Each row comes from the steps of one walk. Every step used is in the known rows, and no mark comes twice. Write the walk behind each row, first mark first.
In the rows, zero is written as 128.
Known rows
s-j-l: [ 46 125 153 105 101 142 173 137  92 137 138 153 140  97 127 105 164 124
 135 171 171 143 118 119 105  97 130 122 110  87 162 121 121 115  90 123
 178 118 170  98 141 104 125]
f-j-l-k: [165 117 149  95  89 150 184 127 143 144  55 152 123 101 116 106 169 127
 126 174 188 159 170 114  99  74 139 124  92 106 162 128 114 140 100 148
 185 123 175  96 138 120 134]
t-j-l: [163 120 132 111  75 137 173 137  94 136 132 160 140  92 124 109 179 121
 135 172 178 144 115 170 100  97 153 120 121  95 176 114 117 119  97 130
 202 117 166  98 140 118 130]
j-l-k: [142 116 171  96  79 124 187 127 101 140  53 146 132  95 121 112 172 121
 136 175 184 142 164 104  98  81 126 126 110  98 158 127 106 140 101 126
 187 117 172 100 140 117 125]
p-w: [156 133 110 101  95 149 167 140 131 145 126 146 148  91 114 103 177 123
 143 158 173 138 142  97  90  95 148 108 115 103 173  99  97 101 102 141
 200 118 126  39 136 103 118]
t-q-x-j-l-k: [ 92 117 181  98  77 182 184 126 105 152  29 136 139  78 124  89 183 105
 119 155 165 145 158 134  97  72 163 131 128 118 147 114 241 130 104 128
 185 120 138 104 134 112 150]
q-x-j-s: [ 86  60 111  96  88 200 184 127 119 154 117 132 150  96 128 107 167 110
 128 152 158 139 134 119  97  82 147 122 121 102 156 124 232  90  97 131
 175 112 169 117 143 106 126]
u-m-j: [ 97 143 106 122  96 139 185 121 135 136 135  77  97  90  93 108 162 121
 148 145 137 124 124 109 101  83 132 120 113  90 171 114 105 111 101 130
 181 112 119 115 129  96 157]
j-s-n-m-k: [103  75 133 101  99 134 144  82 126 142 145  68 149  80 132  84 168 118
 143 144 126 143 166  95 107  93 117 129 126  81 168 139 122 142 104 125
 212 167 152 132 140 109 123]
f-j-s: [170  69  90  92  99 163 168 129 158 146 137 139 136 105 122 104 169 116
 129 147 181 157 139 110  96  73 151 125  99 109 173 128 117 106  96 154
 172 125 171 106 140 116 130]
u-m-n: [155 141  94 116  93 143 177 120 121 136 132  91 204  94 102 102 163 117
 149 152 170 133 128  94 104  86 128 123 119  89 169  94 104 107 104 130
 180 122 124 111 128  98 160]
u-m-k: [160 144 123 115  92 143 132 122 143 135 135  94 162  93 108  81 166 115
 147 142 140 134 149 100 103  78 128 127 105  85 170 104 101 148 111 131
 181 104 106 132 128 104 163]
x-j-l-k-m-n: [ 85 113 164 103  88 194 200 175  92 151  38 137 195  89 122 111 157 125
 133 188 159 132 170 108 103  80 133 130 107  98 162 130 104 136 102 116
 195 139 164 107 140 115 140]
q-x-j: [ 87 133 107 103  99 199 180 126 125 143 100 150 150  91 130 106 167 113
 136 159 160 137 138 123 100  93 150 121 113 102 157 102 224  92  99 135
 178 114 131 115 143 105 128]
n-m: [144 132 106 102  86 142 176  87 124 145 123  86 140  94 129 104 175 115
 149 151 170 140 134 101 105 110 126 123 126  95 168  89  95 112 102 135
 213 109 116 119 136 106 121]
q-x: [143 140 113 103  94 135 177 125 127 136 119 146 148  98 130 108 169 110
 145 150 177 140 133 105 101  98 143 118 121 103 161  94 229 105 100 138
 179 110 129 108 146 106 114]
u-m-j-w: [ 90 100 145 135  93 141 178 114 156 141 147  81  95  97 100 110 161 123
 146 129 140 126 118  99 102 111 129 137 107  93 169 106 123  95  98 117
 153 118 135 101 129  83 155]
m-n: [148 145  99 107 102 138 175 132 120 139 121 148 203  91 128 106 163 113
 143 156 170 131 140  98 103  84 143 125 117 100 178 105 108 111 100 134
 179 128 127 112 137 109 121]
t-q-m-j: [105 143 122 107  93 129 173  84 135 132 115  87  96  82 124  91 176 103
 132 111 142 130 134 132  96  75 169 120 133 120 173 110  87 125 106 142
 179 120  81 111 131 125 186]
j-l-k-m: [137 113 177  94  82 131 193 172  97 139  58 132 134  97 121 111 170 117
 144 174 185 141 161  94 100  81 122 122 106  96 164 122 105 146 101 121
 193 119 164  99 146 118 131]
k-m: [145 140 110 100  96 146 176 178 120 134 124 135 144  96 127 106 168 108
 155 150 176 138 135  93 102  89 133 117 109 100 173  94  94 118 100 131
 186 119 119 113 147 110 129]
l-j-f: [177 152 142  89 116 177 164 122 119 121 116 149 147  97 129 109 172 113
 145 157 182 148 139  54  94  92 123 127 120 104 159  92 108 111  75 107
 153 106 132 106 138 100 115]
s-n-m: [ 94 139 110 105  99 134 184  84 118 135 128  86 131  81 126 104 171 119
 155 152 162 146 143  97 106 111 119 125 130  88 159 100 105 108 101 132
 216 170 132 112 145 101 121]
s-n-m-j-l-k: [ 38 119 178 112  91 116 216  79 106 144  60  66  69  79 113 115 164 137
 138 177 130 135 170 111 108  98 112 123 124  85 157 151 121 139 102 119
 224 174 172 105 143 107 123]
t-q: [158 146 114  99  89 136 153 135 127 135 116 137 145  84 127  80 191  94
 144 117 175 142 130 112 100  71 169 125 127 119 172  89 104 124 101 139
 179 122  89 109 130 108 144]
q-x-j-l: [ 87 110 153 101  87 197 180 128  90 149 114 146 147  96 127 106 167 116
 125 173 167 139 115 130  99 107 143 121 115  98 155 117 242  97  96 125
 175 115 172 108 143 109 126]
m-j: [ 91 143 111 111 104 136 184 134 135 138 120 134  94  91 120 113 161 119
 138 152 137 124 136 112 101  86 149 118 111  99 181 126 108 115  98 133
 179 120 120 118 139 108 119]
m-j-w: [ 87 100 148 125  99 134 177 126 152 147 136 138  93  94 125 115 160 121
 140 133 141 126 127 101 101 110 149 134 108 103 181 121 128  99  94 121
 150 124 137  99 137  97 117]
m-k: [153 147 126 106 102 137 127 133 141 138 123 150 158  92 133  83 166 112
 143 147 140 133 159 103 103  81 146 125 103  96 181 115 107 151 105 134
 180 110 107 128 136 114 124]
n-m-j-l: [ 90 112 152 111  90 133 187  87  99 152 137  67  88  97 119 115 165 126
 132 164 144 127 113 118 103 127 124 117 123  89 176 128 124 123  98 124
 211 113 151 117 133 112 117]
j-s-n-m: [ 97  68 113  97  91 136 187  82 110 143 142  67 137  84 125 105 172 117
 149 149 163 148 143  95 105  97 114 126 135  86 159 127 114 104  98 127
 210 173 172 114 144 102 121]
m-j-s-p: [177  76 113 106  86 135 178 131 132 146 142 124  97  87 115 107 162 121
 127 162 154 124 135 110 100  62 140 125 135 100 166 132 129 114  94 124
 174 132 158 111 135 103 123]
s-u-m: [ 90 150 107 114 109 131 170 130 129 126 133  95 143  81 104  92 166 125
 176 141 174 132 121 100 105  98 118 121 126  75 155  93 104 106 100 131
 182 114 144 108 143  88 158]
l-k: [142 141 127  98  84 127 184 129 136 139  39 148 136  90 122 106 170 116
 146 161 174 140 182  97 102  63 135 129 113 102 159 113  91 135 103 136
 191 115 129 105 141 114 124]
q-m-k: [153 140 131 100  96 138 129  80 137 127 124 116 161  96 138  89 161 111
 142 136 147 133 166 113 101  85 142 123 111  99 173 112  75 153 113 137
 182 105 107 129 137 130 169]
t-j-l-k: [162 119 155 109  67 125 188 133 107 139  55 161 131  91 122 111 178 124
 134 183 176 143 163 163 101  75 148 124 122  99 164 123 110 142 103 127
 216 115 168  92 140 122 133]
q-m: [147 136 112  95  91 137 171  80 123 127 120 116 145  95 132 107 166 112
 146 138 184 139 142 111  96  93 137 118 119 103 159  96  70 115 105 141
 179 108 125 108 141 124 167]
t-q-x: [157 145 119 102  90 128 160 127 131 136 115 134 146  86 130  84 187  94
 134 122 176 146 128 115 101  82 171 124 135 118 163  85 241 113 102 142
 177 115  92 107 138 107 138]
x-j-l: [ 86 112 147 100  90 205 175 136  88 147 116 150 142  91 126 106 167 120
 128 172 168 138 120 126  98 100 142 124 107  97 163 123 107 108  93 123
 175 118 171 113 137 111 131]
t-j-f: [162 155 110 114  91 138 169 136 115 140 131 159 147  95 125 110 180 115
 143 156 176 146 140 128  98  97 158 119 134 102 174  78 118 110  95 112
 198 114 129 105 140 106 130]

Write each row's walk
[152 137 123 108  93 138 133  88 138 144 124  87 153  94 136  84 169 115
 148 147 135 135 159 102 107 107 127 129 118  89 176 104 106 150 109 133
 214 104  95 137 132 113 123] | n-m-k
[ 80  95 141 113  92 208 169 129 141 150 121 161 144  95 133 105 163 116
 136 139 160 138 133 111  99 109 148 143 107 104 166 103 109  86  93 119
 150 123 142 103 137  95 130] | x-j-w
[ 45  78 118 106 110 129 194 127 121 145 140 115  90  80 118 112 160 122
 137 153 129 134 143 109 102  69 140 119 120  92 173 160 126 107  94 125
 176 185 178 110 147 104 119] | m-j-s-n
[ 30  75 111  99 113 189 174 145 118 145 120 138 145  77 130  95 162 121
 156 154 155 132 132 118 100  87 139 126 129  87 157 134 107  98  92 128
 175 125 186 115 147 102 130] | x-j-s-u
[ 96  70 111 111  91 139 191 119 129 144 147  60 101  97  94 111 163 120
 141 141 138 127 122 106  98  70 129 121 118  90 169 138 116 106 100 126
 178 115 160 116 128  98 157] | u-m-j-s
[ 90 140 117 107 104 132 187  80 132 132 118 100  95  92 124 115 159 120
 142 144 144 123 140 121  98  91 143 116 120 101 171 123  79 118 103 140
 182 113 119 115 141 122 163] | q-m-j
[ 37 168 134 127 130 126 179 130 124 139 142  74  97  84  96 102 159 132
 168 135 141 122 122  77 106 113 119 114 129  76 164  95 130 104  93 102
 176 117 143 112 140  79 154] | s-u-m-j-f
[ 87 141 135 109  98 129 204 174 140 140  40 119  84  91 114 116 161 120
 147 162 135 125 181  97 101  66 134 123 106 102 172 127  94 141 104 131
 198 125 115 113 144 113 128] | l-k-m-j
[101 157 148 105 107 129 166  79 122 139 127  85 100  88 123  96 176 102
 132 106 154 134 141 100  95  89 168 118 139 120 173  91 107 125 101 115
 173 118  87 111 129 118 184] | t-q-m-j-f
[147 141 104 106 104 143 181 176 116 135 123 134 207  96 128 105 159 112
 153 155 171 132 137  88 104  90 137 120 114 100 182 100 101 117 101 128
 189 134 118 112 143 110 127] | k-m-n
[ 85 121 175 107  90 120 201 127 111 146  52 130  83  92 114 117 165 130
 131 176 145 127 162 115 102  78 133 122 110  98 168 151 112 145  99 124
 188 121 168 105 137 118 124] | m-j-l-k
[139 117 170 102  92 128 195 171  92 141  56 132 194  96 121 111 161 121
 139 179 178 137 167  91 103  81 125 124 110  98 172 127 112 147 101 119
 196 135 163 101 142 120 130] | j-l-k-m-n
[169 118 128  99 103 161 167 131 131 143 135 153 130 103 120 103 169 122
 126 163 191 159 121 121  99 101 146 119  91 105 174 119 123 116  94 149
 173 123 175  99 139 116 132] | f-j-l
[ 79  94 147 115  91 201 174 119 146 147 118 154 149  97 133 108 163 114
 135 139 161 139 130 113 101 117 149 137 113 106 157  96 243  76  95 121
 149 116 146  98 143  90 124] | q-x-j-w
[ 95  83 104 113 114 130 174 127 117 136 149  77 206  82 103  94 157 126
 166 141 169 130 122  92 106  86 117 126 137  75 161 119 119 100  98 123
 179 132 185 108 137  88 158] | j-s-u-m-n
[ 41 126 173 109 105 130 199 176  95 138  57 138 193  90 122 110 154 129
 138 190 161 139 167  99 108  75 120 124 110  87 163 132 116 144  97 117
 196 140 163  95 145 109 134] | s-j-l-k-m-n
[170  97 156 101 108 180 161 117 152 122 124 160 141  98 138 108 169 112
 149 144 180 146 126  76  97 101 126 147 107 105 157 105 109  96  75 121
 131 115 141  92 138  95 114] | l-j-w
[ 91  63 112 105  88 136 189  87 124 155 139  54  96  94 120 114 166 121
 135 146 134 126 130 107 102 101 127 123 129  93 176 137 116 111 100 130
 209 113 149 124 132 109 116] | n-m-j-s
[ 33 134 174 122 106 109 201 127 117 137  65  77  79  78  91 104 157 140
 160 167 143 121 146 112 105  88 111 121 120  74 150 141 121 135 101 120
 191 119 184 101 136  95 160] | s-u-m-j-l-k
[ 90 118 160 107 103 139 190 178  95 141 137 118  93  98 119 117 160 119
 138 162 147 125 114 110 100 103 138 113 107  94 183 136 123 127  95 121
 183 123 157 109 143 115 126] | k-m-j-l
[ 38  70 116  98 103 193 193 122 113 144 118 131 141  82 126 105 164 114
 131 157 149 146 145 117  97  80 141 125 126  94 149 138 240  82  93 126
 176 178 186 112 153  98 127] | q-x-j-s-n
[162 114 157  94  93 154 190 171 139 142  58 139 122 104 118 107 168 123
 134 175 188 158 167 105 100  80 135 123  87 107 167 124 111 147 101 145
 193 127 167  94 144 120 142] | f-j-l-k-m
[ 39 157 136 117 121 131 191  80 113 149 136  64  86  83 116 114 163 128
 146 148 129 136 148  76 106 123 118 117 136  88 170 105 132 109  94 104
 207 174 132 118 143  91 118] | s-n-m-j-f
[ 38 119 182 101  94 136 195 177  99 136  58 138 132  94 122 107 162 124
 145 185 169 143 162 103 104  77 118 125 105  89 154 124 106 145  96 119
 193 125 164  94 147 109 135] | s-j-l-k-m
[166  71  92 104  72 139 175 135 121 138 136 145 146  95 127 109 179 113
 137 154 168 146 134 159  99  69 157 123 131 100 174 123 110 110  97 132
 202 118 163 106 140 117 129] | t-j-s
[135  84 141 100 125 167 128 122 146 114 134  80 160  79 115  73 160 122
 168 143 138 137 140  81 102  69 104 136 124  72 149 140 112 141  87 120
 159 106 162 125 137  96 155] | l-j-s-u-m-k
[ 84 116 180 102  85 118 202  76 110 136  51  97  83  93 117 120 157 129
 129 168 152 128 167 124 100  83 129 118 115  99 159 145  90 147 106 129
 190 113 164 102 139 133 167] | q-m-j-l-k
[ 31 112 147 138 116 127 175 124 159 136 146  86  90  82 102 101 155 131
 172 124 139 121 111  99 107 121 122 135 119  77 165 109 131  90  95 118
 153 124 155  97 138  75 156] | s-u-m-j-w
[ 82  95 144 126  92 138 180  80 152 154 140  78  91  95 126 113 163 124
 143 132 136 128 126 100 105 137 131 136 119  95 177 108 124  98  98 119
 186 118 126 108 133  93 116] | n-m-j-w
[ 41  76 146 104 102 122 218 167 129 142  62  99  80  78 114 116 158 122
 147 163 128 133 189  92 101  51 128 124 115  94 164 166 111 133  98 121
 194 188 172 108 153 108 129] | l-k-m-j-s-n
[101  83 128 112 113 126 128 130 138 135 147  77 162  79 111  73 161 121
 167 133 137 130 143  99 107  84 119 126 122  70 163 128 118 142 105 124
 178 113 165 128 138  93 161] | j-s-u-m-k
[130  75 110 103 111 156 140  80 170 145 145  74 140  88 128  79 165 123
 133 142 132 159 172 106 107  90 131 130 109  90 172 143 127 141 103 148
 212 176 158 125 140 110 132] | f-j-s-n-m-k
[ 37 130 151 126 114 123 186 131 103 137 145  77  89  81  95 101 156 137
 160 156 146 122  98 118 106 110 117 115 121  70 163 132 131 114  93 120
 179 119 181 108 137  92 156] | s-u-m-j-l
[ 88 156 140 107 114 130 182  76 116 140 128  96 101  98 122 118 159 121
 138 135 152 128 146  90  97 106 140 113 126 102 173 103  97 117  99 111
 173 112 127 115 139 115 165] | q-m-j-f
[ 41 155 109 125 117 127 182 131 140 131 132  80  92  78  97 100 156 130
 173 142 135 118 118 110 108  95 122 119 123  75 163 116 111 107  98 130
 182 119 138 112 140  86 158] | s-u-m-j
[ 97 115 160 100  84 194 167 130  93 149 111 135 147  86 128  84 184 101
 120 141 167 145 111 140  99  93 171 123 127 116 157 105 252 107  98 129
 172 120 136 108 134 110 146] | t-q-x-j-l
